Each row was made from one small tree. The marks that hang from a mark follow it in brackets, in the order of their numbers. Every link used is in the known rows. Write each row's tree.
Known rows
J_630{J_49{J_4 J_577}}: [  7.9   8.2  -6.9  32.6  33.3  16.8 -55.4   2.3  20.8  20.0  -0.7  -7.7
  -8.1  10.3  32.9  15.4  29.0  18.1  44.3  38.6]
J_630{J_49 J_959{J_577 J_837 J_923}}: [-28.7 -64.7 -12.2   0.2  -6.1  20.3  24.2  18.9 -19.9 -36.6 -13.7 -29.2
 -53.6  51.6 -18.0  -9.7 -16.6 -14.4  19.9 -33.4]
J_959{J_577 J_837{J_49{J_4}} J_923}: [-56.5 -26.8   8.8  15.5 -26.0  -5.7  19.4   7.3  10.0   1.1 -10.7 -23.0
  33.0  -3.0 -26.9   7.0  -8.6 -14.2 -20.0 -25.9]
J_49{J_4 J_923}: [ 14.2  38.4  47.7   3.3  59.2  12.0 -25.6  -0.4  25.0  34.3   3.5  29.0
  19.5   5.8   2.3  30.4  30.1   2.9   6.6  28.2]
J_630{J_49{J_923{J_959}}}: [ 38.8  31.6  19.9   8.6  41.9  29.5 -37.4  -6.9 -13.0  -2.8 -43.6  22.8
  -0.5  45.7  25.5  32.7 -10.6  37.0  25.5  54.0]
J_49{J_4{J_959} J_923}: [ 11.9  26.1  25.4 -17.4  49.8 -10.7 -27.4   2.1  45.4  30.6  32.7  35.8
  10.5 -16.0 -23.3  21.7  30.1  -8.8  15.2   5.3]
J_837{J_49 J_959{J_923}}: [-14.4  46.0 -18.2  20.8 -25.1  -8.3 -38.4  34.7 -26.9  12.2 -24.0  32.1
  43.9  -5.5  17.0   7.7  13.4 -25.7   8.1 -16.9]
J_837{J_49{J_923}}: [ 46.1  39.2  15.0   8.7  36.5   9.0 -14.2   2.6  -5.5  34.2 -33.7  20.2
  33.7   2.0 -10.6   5.6  -3.0   8.1 -16.8  15.5]
J_837{J_49{J_4 J_577 J_923{J_959}}}: [ 29.9  52.9  20.6  20.7  14.5  34.4 -54.6   1.2  50.0  -5.6 -11.7  -9.9
  61.2   0.1  30.8  41.0  17.1  56.6   0.5  39.8]
J_923{J_959{J_837}}: [-17.5   2.8  -1.9 -25.6  -9.8 -10.6  20.6  -7.4 -35.4 -13.0  -8.2  18.8
  -9.6  -3.0  33.9  -5.1  -5.3   1.0   0.3  37.5]
J_837{J_49{J_923} J_959}: [ 35.9  55.9   6.8  18.6   5.4  -5.5 -38.0  23.9   6.9  35.7 -23.4  30.6
  43.7  -5.1 -16.8   0.6  -8.5 -11.0  12.7  -5.7]
J_923{J_959{J_577 J_837}}: [-27.6 -28.0   0.9 -21.2 -35.2 -16.4  47.7 -15.4 -34.0 -24.7   0.6  -0.4
 -22.2  -3.5   3.1 -20.6 -27.5  -3.0  -3.7  25.1]
J_837{J_49}: [  7.1  27.1 -13.0   4.1  15.6  -6.5 -11.7  13.7 -27.7  28.3 -32.6  24.3
  31.0 -18.4   8.7  -6.6   9.9  -9.3  -7.1  35.1]
J_923{J_959{J_577}}: [-16.3   5.0   3.8 -15.8 -13.5  -3.3  19.1  -7.3 -40.3 -20.5  -5.6  22.6
  -5.4  -3.4  21.0  -2.2  -3.7   3.7   3.4  52.5]
J_4{J_959{J_577 J_837{J_49} J_923}}: [-28.0 -44.1 -31.3 -12.6 -46.6 -34.4  40.8  -0.1  -9.9  -8.0   6.7 -11.7
  -5.1 -24.0 -55.2 -26.7 -29.8 -29.2 -27.3 -56.2]
J_630{J_49{J_4{J_959{J_837}} J_577}}: [ -4.4 -33.8 -31.4   6.7   5.1 -17.4 -26.5  -4.7  46.3  10.2  34.4 -23.2
 -32.0 -12.1 -10.9  -8.6   2.0  -4.7  43.2  -9.9]
J_4{J_959}: [  2.1  11.4 -21.8 -30.2  18.4 -30.3  -0.5   1.3 -20.3  19.7  21.3  45.6
 -19.2 -33.3  -5.7 -15.9  20.9 -31.0   8.9  15.4]
J_49{J_4 J_577 J_923{J_959{J_837}}}: [ 15.8  15.3  30.6   0.1   7.1  16.8 -14.5 -22.3  43.2 -15.5  23.7 -17.2
   4.0   6.7  28.3  24.3   7.8  39.6   2.1  15.0]
J_923{J_959{J_577 J_837{J_49}}}: [-24.8 -20.7 -12.3  -7.6 -45.3 -11.4  36.0  -2.9 -22.1 -18.8 -26.5 -13.8
  22.2 -12.2 -11.4 -18.7 -43.2   6.4 -16.0  23.5]
J_49{J_4}: [-23.7  27.0  18.8  -2.1  37.8  -1.9 -22.8  11.0   3.3  30.0   4.5  33.9
  18.6 -12.6  25.0  16.5  44.1 -13.5  18.8  45.5]
J_49{J_577 J_923{J_959}}: [ 53.6  40.2  14.0   0.1  17.8  24.1 -18.9 -24.7  -5.9 -15.1   4.9   7.4
  -6.8   9.7  44.4  15.1  11.3  46.5  -5.8  37.1]

Which tree is each row?
[  5.6  -6.6 -28.3  18.2 -26.2   1.1   6.7  -8.4 -21.1  -3.5  -9.5 -29.4
   0.7  -8.1  17.3 -12.4  -2.0   5.8 -34.3 -36.2] | J_959{J_837{J_49{J_577}} J_923}
[ 43.5   9.5  12.0  -8.2  -1.7  12.3  10.3 -34.6  -0.2 -18.8  11.8 -13.6
 -23.4   9.3  27.7  -1.2 -12.8  37.0 -13.5   6.6] | J_49{J_577 J_923{J_959{J_837}}}
[ -9.2  18.6  47.0 -13.3  22.1  10.7  -6.1 -10.4  30.5  -3.7   4.1  12.1
  20.7  13.3  12.1  33.7   7.2  19.9   4.6  26.7] | J_49{J_4 J_923{J_959{J_837}}}
[-21.2 -17.6 -22.2 -30.6  -9.5 -33.3  26.3  -6.7 -26.2  -1.0  24.5  20.2
 -34.0 -15.5  -9.3 -12.2   7.2 -35.7 -15.4 -40.8] | J_4{J_959{J_837 J_923}}
[-40.1 -26.5 -12.6  -0.6   9.1 -13.4 -21.7   8.5  22.2   4.8  10.0   3.8
 -15.8  11.8 -12.7  22.9  11.3 -21.6  29.1 -26.8] | J_630{J_49{J_4{J_959{J_837 J_923}}}}
[-30.6 -38.5   2.9  -5.3 -23.5 -16.1  55.2 -18.7 -45.6  -9.1   4.0  -5.3
 -37.4   7.9 -13.5 -17.6 -13.0 -25.2 -25.3 -33.8] | J_959{J_577 J_837 J_923}
[ 57.0 -28.3  -6.5   9.0  34.2  36.1 -11.1   3.6  25.7 -11.7   2.8 -39.0
 -56.6  47.9  -6.3 -12.0 -12.0  23.1  26.5 -22.7] | J_630{J_49{J_577 J_923} J_959{J_837}}
[ 24.6  -8.5   8.3  -9.3  15.4 -14.5  -5.4 -21.6  65.1  14.9  60.5 -12.7
 -22.1 -23.1 -27.0  -2.8   8.3   1.3   3.2 -36.3] | J_49{J_4{J_959{J_837}} J_577 J_923}
[-27.1 -33.3 -10.6   7.5 -36.7 -11.1  42.5  -3.1 -32.5  -4.7 -22.3 -18.7
   6.0  -0.5 -26.4 -16.1 -27.3 -17.8 -35.4 -35.1] | J_959{J_577 J_837{J_49} J_923}
[-18.0  -0.6 -12.8   3.6 -13.6  -7.6  16.7   4.2 -31.9   6.8 -30.9   0.7
  15.5  -0.2   4.8  -3.4  -4.1 -12.6 -32.3 -22.6] | J_959{J_837{J_49} J_923}
[ 14.2 -19.3 -36.2  -4.0 -12.7  13.3   4.5  24.6  11.2 -12.0   1.3 -36.3
  -7.5 -10.9   3.8 -35.0   2.9   1.8  -0.3 -12.9] | J_630{J_959{J_837{J_49{J_577}}}}
[ 51.4  -9.7  -8.1   0.2  12.0  29.2  -0.5  13.4  34.4  -8.2  -0.2 -40.5
  -3.8   8.7 -14.9 -21.9  -8.1  19.3 -10.9 -32.2] | J_630{J_959{J_837{J_49{J_577 J_923}}}}
[ 10.4  40.3 -32.6  33.9 -39.9  -0.5 -44.9  23.5 -15.2   2.3  -4.1   2.8
  24.5 -13.1  30.7  -0.4  16.3  -7.3   4.6 -28.7] | J_837{J_49{J_577} J_959{J_923}}
[-36.5 -51.0  -2.3 -22.4 -17.7   7.1  49.0  14.6 -25.9 -37.1  12.6 -15.6
 -44.1  22.9 -13.8 -17.6   1.5 -25.9 -10.1 -41.4] | J_630{J_959{J_577 J_837 J_923}}
[ 26.9  45.5  33.0   6.2  26.6  31.3 -41.3 -13.8  37.5 -11.1  17.7   4.4
  20.0   7.7  46.5  41.4  32.5  48.4  11.2  43.8] | J_49{J_4 J_577 J_923{J_959}}
[ -6.3 -18.6  34.5  14.0   2.9  -2.7  19.1  -2.2  45.8  23.8  -7.5 -23.9
  35.7  -0.9 -58.4   0.2 -29.3  -1.1 -12.6 -16.9] | J_959{J_577 J_837{J_49{J_4 J_923}}}
[-24.4 -18.9   1.6 -16.8   1.2  20.4  21.2  23.8 -30.3 -34.7   6.6   3.3
 -27.5  24.7   4.7  -0.7  24.2 -17.6  -2.3  -9.5] | J_630{J_959{J_577 J_923}}
[-28.2   9.7  -2.0   9.6 -36.9 -17.8   2.2  14.5 -39.6  -2.5  10.9  27.1
 -11.5   2.1   0.2  -4.7   3.8 -37.4  13.1 -25.2] | J_837{J_959{J_577 J_923}}
[-19.3 -11.5  48.5  -9.4  -2.1   5.1  20.3 -17.4  30.6 -16.1  10.2  -6.6
  10.4  11.9 -15.9  20.3 -19.5  17.4   1.6  17.5] | J_49{J_4 J_923{J_959{J_577 J_837}}}
[-15.8   3.2 -13.0  -0.5  37.2 -12.5 -49.4  16.7  27.1  26.7   7.1  27.9
  -0.9  -5.2  -8.0  17.1  22.4 -15.4  54.6  31.2] | J_630{J_49{J_4{J_959}}}
[ 20.5  15.7  32.9 -10.9   8.8  11.4  16.1 -18.1 -18.6 -16.0  -6.7  17.2
  -1.9  15.9  -0.1  11.7 -15.4  22.1  -6.7  36.2] | J_49{J_923{J_959{J_577}}}
[  6.3 -19.5 -49.8  -1.4 -36.4 -19.7   6.6  -6.3   0.3  -7.5  18.5 -23.3
  -8.9 -30.3  -9.1 -21.7  -2.4  -9.7 -28.5 -57.3] | J_4{J_959{J_837{J_49{J_577}} J_923}}
[-15.0 -33.8 -12.0   2.9 -27.7 -22.2  45.2  -1.5 -20.9  15.0 -19.0 -15.8
   3.4 -19.0 -39.3 -38.5 -39.5 -20.9 -18.0  -5.9] | J_959{J_577 J_837{J_49}}
[ 18.5  -8.3 -31.2  11.8 -18.0 -10.2  10.6  -8.4  -8.4  14.3  -5.5 -25.5
  -0.9 -26.1   6.6 -33.4 -11.0   1.8 -19.0  -8.1] | J_959{J_837{J_49{J_577}}}
